Every row comes from one small tree of marks. Brackets hold a mark, then the marks that hang from it, in alphabetical order. Every link used is in the known rows. Which tree was each row made from?
In the rows, 128 means zero.
Known rows:
(sati (bitofo geru nakera)): [155 109 114 157 143 154 120 121 145 128 119 125 174 157 120 113 120 132
 121 130  62]
(geru (bitofo nakera sati)): [149 121 112 125 140 149 122 142  95 109 116 128 124 103 128 128  92 134
 125 142  87]
(nakera (duta sati) faveko): [ 62  95 132 124 147 103 158 126 156 142 136 128 120 112 133 138 151 128
 124 119 186]
(guma geru): [ 92 137 107 127 113 144 135 108 136 136 128 126 133 162 109 123  92 137
 107 133 122]
(zazu (bitofo geru)): [153 150 125 120 116 138 124 144 122 184 135 139 140 160 104 116  77 124
 144 123  79]
(nakera (bitofo sati zazu) faveko): [140 135 123 145 128 110 124 133 132 170 146 120 106  89 147 139 174 142
 117 125 133]
(geru (bitofo (zazu faveko))): [161 174 152 111  98 111 155 149 136  97 137 135 106 128 132 121 113 123
 129 124 155]
(nakera (bitofo geru) duta faveko): [104 112 119 178 141 122 140 144 117 209 143 113 137 138 121 141 132 113
 113 114 127]
(geru (bitofo (nakera duta faveko))): [105 100 112 159 144 138 154 164 110 136 121 123 138 123 135 145  95 119
 131 119 167]
(faveko nakera): [138 124 125 125 147 132 116 119 142 126 113 131 153 156 114 103  69 147
  85 125 107]
(bitofo sati): [137 131 128 141 146 105 128 115 140 128 128 128 122 104 122 111 123 140
  84 141  68]
(zazu (bitofo geru nakera sati) faveko): [179 134 139 158 107 156 112 131 108 141 146 135 136 119 134 123 148 117
 182 128  83]
(bitofo sati (zazu faveko)): [171 154 160 161 109  90 136 115 157  97 147 128 110  92 145 111 185 126
 117 134 121]
(zazu (bitofo nakera sati)): [148 127 121 109 121 138 107 142 106 125 125 142 125 111 130 134 107 140
 139 137  81]
(guma (geru bitofo)): [ 96 152  95  98 114 162 144 127 104 144 123 127 121 163 105 131  49 136
 127 132 134]
(nakera (bitofo geru zazu) (duta sati)): [109 127 144 120 114 113 123 131 118 144 134 118 105 131 125 147 176  95
 153 123 174]
(geru (bitofo zazu)): [155 161 131 109 119 117 142 152 128 118 123 131 113 135 121 121  86 124
 120 127 141]
(zazu (bitofo sati)): [139 155 126  95 126 112 119 136 115 150 132 144 113 110 119 124  94 148
 117 137  72]
(duta sati): [ 92 119 137  66 126 116 135 119 158 107 125 137 114 126 117 123 118 140
 113 135 132]
(bitofo geru zazu): [176 137 139 184 122 120 130 126 154 154 136 119 145 148 118 106 145 102
 132 122 115]
(faveko (nakera (bitofo zazu))): [148 145 132 107 116 130 100 133 124 129 117 128 130 151 127 126 101 139
 100 122 142]
(duta (sati bitofo)): [ 92 128 126  48 141 114 137 109 166 101 120 142 126 132 120 120 117 162
 102 138 104]
(sati (bitofo nakera)): [129 115 117 111 137 132 127 127 151  90 110 135 157 143 127 119 106 152
  90 136  76]
(duta (sati (bitofo (nakera faveko) zazu))): [117  96 122 106 134 140 134 120 177 104 130 132 141 116 156 138 186 148
 164 118 187]
(zazu bitofo faveko): [130 169 150  77  90 112 142 144 137 125 141 153 114 139 123 123  90 142
 123 127 110]
(geru (bitofo (nakera (duta sati)))): [ 83 102 127  81 130 137 140 148 102  78 108 132 111 123 126 149 100 112
 148 132 171]

Write each row's tree:
[147 135 119 146 137 133 108 120 105 178 137 118 121 117 114 123 131 128
 107 137  47] => (nakera (bitofo geru sati))
[124 113 134  84 122 131 122 117 164  65 116 136 132 127 143 132 168 141
 146 132 156] => (duta (sati (bitofo nakera zazu)))
[107 103 132 110 117 150 118 144 103 133 125 135 132 145 121 145 130 100
 194 122 153] => (zazu (bitofo geru (nakera (duta sati))))
[ 82 104 138 104 152 118 121 113 134 104 110 131 133 139 121 124 109 130
 112 126 169] => (faveko (nakera (duta sati)))
[ 93 117 118 154 148  97 137 135 111 176 139 119 111  89 137 147 150 137
  88 130 119] => (nakera (bitofo sati) duta faveko)
[101 101 122  61 136 141 125 114 155  71 112 139 138 131 131 130 132 154
 125 137 114] => (duta (sati (bitofo nakera)))
[188  92 121 245 143 154 119 122 145 167 148 107 157 103 150 120 206 106
 176 116 136] => (bitofo geru (nakera faveko) sati zazu)
[121  96 107 181 160 135 144 150  97 141 126 119 129  88 143 145 126 121
 136 127 144] => (geru (bitofo (nakera duta faveko) sati))
[151 140 140 111 101 134 118 136 112 102 137 145 118 104 141 131 133 139
 149 134  95] => (zazu (bitofo nakera sati) faveko)
[171 146 128 164 137 118 130 118 165 145 131 124 157 154 122 105 144 125
 120 124  91] => (sati (bitofo geru zazu))
[155 157 151 147 124 113 141 142 115  92 122 129 127 140 138 121 103 111
 127 115 193] => (geru (bitofo (zazu (faveko (nakera duta)))))
[119 138 144 135 136 107 112 116  95 114 127 126 116 107 137 130 135 136
  84 132 116] => (zazu (faveko (nakera (bitofo sati) duta)))
[120 139 137  68 129 104 135 112 175  92 125 138 120 129 132 122 155 149
 122 131 146] => (duta (sati (bitofo zazu)))
[109 105 123 130 174 137 118  97 138 136 114 125 163 160 118 114 122 131
 130 123 130] => (faveko (nakera (duta (sati (bitofo geru)))))
[131 137 102 134  95 179 129 135 101 107 118 121 128 158 127 142  99 114
 169 126 181] => (guma (geru (bitofo nakera zazu)))
[175 103 139 252 137 120 115 123 117 126 130 106 145 108 141 123 201  81
 150 127 124] => (bitofo geru (nakera duta) sati zazu)
[141 174 123 141  98 143 142 111 107 117 145 123  99 117 137 130 143 124
 162 131 160] => (guma (geru (bitofo sati (zazu faveko))))
[110 150  91 122 133 159 132 113  90 148 127 123 112 129 113 129  81 138
 130 140 111] => (guma (geru (bitofo sati)))
[ 88 146 170  78  86  86 141 131 132  81 139 131  79 111 143 153 190 113
 132 126 199] => (nakera (bitofo (zazu faveko)) (duta sati))
[ 73 100 124 125 141 130 139 130 124 192 145 118 120 125 125 150 157 115
 149 115 165] => (nakera (bitofo geru) (duta sati) faveko)
[115 125 123 137 156 112 100 121  88 137 113 121 123 116 127 133 107 139
  77 135 100] => (faveko (nakera (bitofo sati) duta))
[149 107 129 125 128 154 116 110 158 103 125 125 151 142 135 124 183 120
 176 126 140] => (duta (sati (bitofo geru nakera zazu)))
[151 131 134 178 132 129 103 133 104 162 121 112 144 161 122 130 129 101
 123 114 149] => (faveko (nakera (bitofo geru zazu) duta))
